Known rows, with every step that occurs:
j-b: [-12.2  33.4  22.1  16.4   8.5 -60.2 -34.7 -13.9  -0.2   1.3  -2.2   8.5
  15.3   0.0   1.7 -23.8  -6.4  -3.2  -3.8   3.7 -18.5]
f-w: [ -8.8  12.9 -22.5  37.6  77.3 -80.8  -2.1 -12.3   3.4  -2.3  -9.4  12.2
  10.2   6.3  14.4 -21.8 -17.6  -3.1  10.4 -27.9 -24.8]
f-x-y-b-j: [ -9.3   1.3 -18.6  -6.7  14.4  40.7 -14.1 -20.3  -6.3   0.6  -1.9   4.7
   2.8  -1.1  -0.3  14.2  -4.7  17.8  -5.5  26.5 -30.5]
b-y-x-f-w: [ -3.9  41.7 -20.6   8.1  21.2 -30.9  -6.7 -10.3 -10.7   8.2   9.0  12.1
   7.7   4.8   2.3   4.8  -3.6  13.0  -0.6  32.5  25.3]
b-y: [-12.2  15.7 -18.0  -3.3   3.1 -64.8 -13.5  -4.1  -7.8  -7.2  -0.7  19.3
   2.0  -0.4 -29.2   1.2  -7.7  10.2   1.2  41.0 -20.9]
j-b-y-x-l-p: [ -8.4  48.7  19.9   3.3  12.4 -26.5 -29.0 -16.3 -19.9  10.5  13.5  -0.9
  10.7   3.3  -2.6 -16.7   2.8 -11.3 -13.4  19.2 -10.1]
y-b-j-x-f: [  0.3   5.8 -35.1 -22.6  -8.6 -16.3  18.0 -17.4  -7.0  -5.0 -33.2  -6.5
  -3.1   0.8   5.4  16.6   0.6  22.0   5.4   2.7   5.7]
y-x: [ -8.6  52.9 -10.7  14.1   5.1 -17.3   1.9  -5.3  -5.6   3.9  -5.1  15.7
  18.6  -6.7  45.1   5.6 -11.0   2.3 -14.9   6.3 -10.5]
x-y: [-19.8  17.8  -8.1  20.7   9.2 -57.4 -36.9 -17.1   0.9   1.8  -2.1  10.5
   3.7  -0.4   6.1  -1.4   0.0   7.6   4.0  32.2 -16.1]
y-x-f-b-j: [  1.0  60.8  11.2  -4.6   0.0  22.8  11.2 -15.2  -4.5  12.5   0.3  -2.3
  17.6   1.0  39.1  11.8  -6.6   5.2   1.9   1.3  45.0]
x-y-b: [-17.0  -5.5 -19.7  21.4   4.7 -53.2 -24.7 -17.2  -4.8   6.4  -1.7  17.1
  -2.6   1.3  13.2   8.7   6.3  15.7  -2.2  28.4 -23.5]
f-x-y-b-l-p: [ -8.1  -6.5 -22.0  16.0  22.1  45.5  -9.5 -21.4 -43.7  29.2  -0.9  10.4
  -0.7  -2.1  11.6   6.6  -3.9   9.5  -2.8  17.4 -29.9]
j-x-y-b: [-15.9   8.1 -20.1  20.8   1.8  11.9 -28.8 -22.6  -5.0   1.4 -47.3   9.2
   1.6   0.2   6.6  -0.2  -5.2  14.0   1.5  17.0  -8.8]
y-b-j-x: [ -1.0   4.2 -35.8 -25.6  -4.2 -20.8  15.9 -14.6  -7.1 -10.8 -36.9  -1.7
  -2.9   0.7   5.5  15.4  -3.2  21.9  -3.6   0.7 -22.2]
x-l: [-21.8  22.8   0.9  21.7   2.9 -53.9  24.9  -6.3  21.7  16.8 -13.9 -15.3
   3.3  -2.8   1.6  -3.4  -1.9 -48.5   9.7   9.3  -7.2]
x-f-b-j: [ -1.1  27.7  17.1 -13.0  -0.6  -8.6  12.2 -19.0   3.3   8.7  -5.0 -11.4
   6.5   4.4  -4.3   3.9  -7.9   3.7  29.4  -1.2  59.1]
x-l-p: [-15.1  15.9  -5.2  17.9  17.8 -43.8  31.1  -9.4 -17.3  17.1  -8.1 -23.4
  -2.8  -5.2   0.6 -11.8   0.9 -50.4  14.5 -13.0 -10.2]
y-x-f-w: [ -2.0  53.0 -15.0  30.1  31.9 -18.4   8.2 -13.9  -4.2  17.0   1.4   6.4
  18.2   1.1  49.7  -0.4  -5.1   3.9   4.1  -7.0  43.9]
f-b-y-x: [ -6.3  25.5  32.2  -3.6  13.9  20.3  -5.8 -11.6  -6.7   2.0   2.5  20.7
   9.9   5.7  -3.4   4.9 -18.4   3.8  -9.6  10.9 -19.4]
b-l-p: [ -1.9  22.9 -26.2  23.6  18.4 -52.7  15.2 -12.0 -88.8  58.8 -18.4   3.0
  -5.3  -3.8  27.3 -11.7  -5.3 -14.4  12.8  -8.7 -22.8]
f-x-y-b: [-13.1  -7.2 -15.9  14.3  16.0  39.7 -15.7 -18.7  -6.1   7.2  -0.7  15.7
   4.2  -2.5   3.7  10.1  -6.2  15.2  -6.3  25.4 -29.7]
l-p: [ -6.6   8.0 -20.9  10.4  28.5 -48.8   6.1  -8.8 -56.6  -6.1  -6.3   4.5
   0.6  -8.9   1.9 -18.5  -9.3  -3.6  12.7 -24.5 -25.0]
b-f-x-y: [ -5.5  12.9 -13.9  49.0  13.8   7.6  -8.3 -18.1  -6.5  50.4  -0.6  12.7
   4.8   2.0   9.8   9.6  -6.7  14.0  28.9  30.1   3.9]
y-x-f: [ -5.3  57.2 -11.2  18.5  -3.8  -9.1   8.7 -10.8  -5.5  16.9  -0.1   7.6
  18.2  -4.3  44.6   7.3  -3.2   3.8   2.2   9.7  46.2]
b-f-x-l-p: [ -3.2  12.7 -14.1  48.5  18.3  14.4  24.5 -13.5 -14.4  57.0  -4.7  -4.2
   2.0  -0.2   6.6   4.2  -6.5 -13.9  33.2   8.8   8.5]

Rows:
[-10.3   6.4 -22.4  -8.0   4.1 -51.4 -21.2 -20.7  -4.2  -3.0  -3.0   1.5
  -5.3   2.3   9.7  15.3   7.9  21.3  -2.4  30.4 -22.3]
x-y-b-j
[ -6.4  31.2  20.6  40.9  14.7  -8.6 -39.9 -22.9  -4.4  40.2   5.8   8.0
  12.3   5.4   5.0 -13.1  -2.4   7.3  12.1  20.5  -1.3]
j-b-f-x-y
[-14.0  22.5 -10.1  19.1  10.1  19.4  10.0 -16.9 -13.1   9.6 -51.9 -18.2
   1.9  -3.6  -3.4 -15.6  -9.6 -32.7  13.3 -12.0  -1.4]
j-x-l-p
[ -3.9  22.8  16.3  22.5  -1.2 -10.4  14.3 -18.0 -21.3  48.1  -7.7   1.3
   3.9   4.6  11.7  -0.7  -5.7  -7.5  30.5   0.1  59.5]
x-f-b-l
[ -0.5   3.1 -34.7 -24.8   2.2 -11.3  27.1 -17.5 -19.3  -3.5 -34.0 -15.3
  -8.1  -0.7   4.0  11.4   1.0   4.8   1.1  -8.9 -20.5]
y-b-j-x-l-p
[ -3.9  30.4  30.1 -31.0  14.0  36.8 -12.8 -24.1   2.3 -11.0 -28.3  -9.2
   5.6   7.9  -7.8   3.2 -17.4   5.4   4.6  -4.7 -17.0]
f-b-j-x-y
[ -2.2  25.6  31.4 -33.7  13.0  -0.6   5.6 -16.7   3.6 -12.1 -12.6  -5.8
   6.3   5.4  -7.0   4.7 -18.7   0.9   4.4 -11.7 -23.5]
f-b-j
[ -4.5  31.1  33.7 -30.3  10.1  37.1   8.6 -20.9  10.5  -5.4 -32.6 -19.1
   5.4   6.3  -8.9   2.6 -18.6 -13.6   7.1 -11.8 -12.8]
f-b-j-x-l
[ -1.4 -19.4 -31.4  38.1   4.3  -9.9  23.3 -11.4 -11.8  37.5  -9.0  24.1
  -1.6   0.4  15.6  18.8  -2.8  20.7  13.8   8.5 -12.8]
y-b-f-x
[-13.3  12.2 -22.3  25.4   0.4  13.7 -23.9 -25.2 -21.4  24.1 -50.7   8.4
  -1.0   2.3  15.0   0.6  -3.1   9.0   1.8  18.6  -9.9]
j-x-y-b-l
[ -5.3  48.4 -15.2 -40.3  -1.6  -6.8  11.8 -18.1  11.2 -12.1 -46.9 -37.5
   2.7   0.3  -7.7   5.2  -6.8 -11.3   8.8   7.6  -5.4]
b-j-x-l
[ -2.1  28.5  30.7 -31.3  17.9  42.6  12.0 -22.1  -9.0  -4.9 -29.9 -22.8
   2.1   5.4  -9.5  -2.0 -16.7 -14.7   9.8 -23.1 -13.8]
f-b-j-x-l-p
[ -5.2  18.2 -20.3  37.1  43.5 -64.2   7.9 -17.4   3.7  15.5  -2.8   0.7
   9.3   6.0   9.3 -13.6  -5.6   0.9  32.2 -12.7  58.3]
x-f-w
[ -5.3  15.3  17.7   7.2  -1.2  -9.8   4.5 -15.9  -1.0  15.1   2.2   5.7
   6.2   6.0 -16.9   0.5  -6.4   3.6  27.0  14.0  58.8]
x-f-b-y
[ -4.6  37.6  12.1  22.1  17.1 -51.2 -22.9 -19.5 -62.5  45.9  -5.4   0.2
   5.4   0.8  18.8 -27.1   0.2 -13.3   2.2  -6.2 -19.2]
j-b-l-p
[-11.2  -4.6 -21.6  38.9   5.0 -51.7 -20.5 -20.1  -7.5  29.6  -0.2  16.7
  -5.9   3.9  18.0  13.0   9.1  21.1  11.5  31.9  -8.8]
x-y-b-f
[ -6.8  18.3  29.8  17.0  13.3  -2.1   7.8 -14.7 -32.8  45.0 -17.4  13.6
   3.3   4.0  18.0  -2.4 -19.3 -14.5   6.6  -8.8 -23.0]
f-b-l
[ -4.1  45.8 -19.2 -40.9   1.2  -9.4 -19.3 -23.4   1.2 -19.2 -40.5 -25.0
   2.3   1.6  -6.3   5.8  -5.9  15.1   5.8  18.7  -8.6]
b-j-x-y
[-10.4   9.1 -26.1  24.5   7.4  19.0 -22.7 -26.7 -40.7  24.2 -48.4   4.0
  -4.0   0.6  14.8  -3.7  -2.4   8.3   5.5   8.5 -11.5]
j-x-y-b-l-p
[ -0.6 -20.0 -29.8  39.2  11.5  -0.1  35.0 -12.7 -24.5  45.2  -6.0   9.8
  -6.3   0.3  15.5  13.5   1.5   3.0  16.4  -1.0 -10.0]
y-b-f-x-l-p
[-11.5  51.7  23.8   6.1   5.5 -32.9 -32.6 -14.6  -0.5  10.8  11.0   2.6
  13.7   3.8  -2.0 -12.8   1.4 -10.2 -15.4  30.2  -8.5]
j-b-y-x-l
[ -6.2  35.4  17.7  41.2   7.6 -58.4 -27.7 -16.7  -2.5  35.1  -0.1   9.3
  12.3   4.9   8.4 -17.7  -3.1   3.2  17.0  10.1   0.7]
j-b-f
[ -8.4  40.5 -13.4  -0.8   8.9 -20.7   4.4  -7.3 -21.1   9.1   6.2   0.7
   2.4  -0.9  -1.8   6.0  -0.5 -12.2  -9.6  33.3  -8.8]
b-y-x-l-p
[ -5.2  24.0  33.8  -3.4  20.5  29.3   6.0 -12.5 -18.5   9.3   4.9   7.2
   4.9   5.5  -5.2   1.3 -14.2 -13.8  -5.6   1.9 -16.1]
f-b-y-x-l-p
[ -2.9 -17.3 -27.2  41.0   4.2  -6.2  32.0 -11.7  -5.1  44.7  -8.7  13.8
  -3.3   0.9  15.5  19.0   1.2   5.0  13.8   9.5  -9.1]
y-b-f-x-l
[-10.1  27.1 -16.0  20.9  -6.2  12.9  -4.9 -20.0   0.1   6.6 -50.4  -1.2
  10.0  -1.4  -0.8  -8.6 -10.2   4.0  24.5   4.5  48.7]
j-x-f
[ -2.9 -14.4 -31.8  41.2  -0.3 -55.6  22.1  -9.9 -11.0  35.7 -11.6  23.9
  -3.3   0.5  20.1  14.7  -0.5  19.6  15.2   6.8  -9.3]
y-b-f
[  0.0  48.0 -21.3 -40.5  -5.6  -6.4   3.5 -21.3   2.1 -13.4 -43.2 -29.1
   4.6   0.8  -7.3   5.1  -6.9  13.2  18.7   9.0  28.5]
b-j-x-f
[ -1.4  46.5 -21.7 -43.7   0.1 -12.0  -2.1 -17.6   1.1 -22.4 -46.5 -22.1
   4.9  -0.4  -8.6   4.4 -10.7  12.2   6.6   6.6 -10.9]
b-j-x
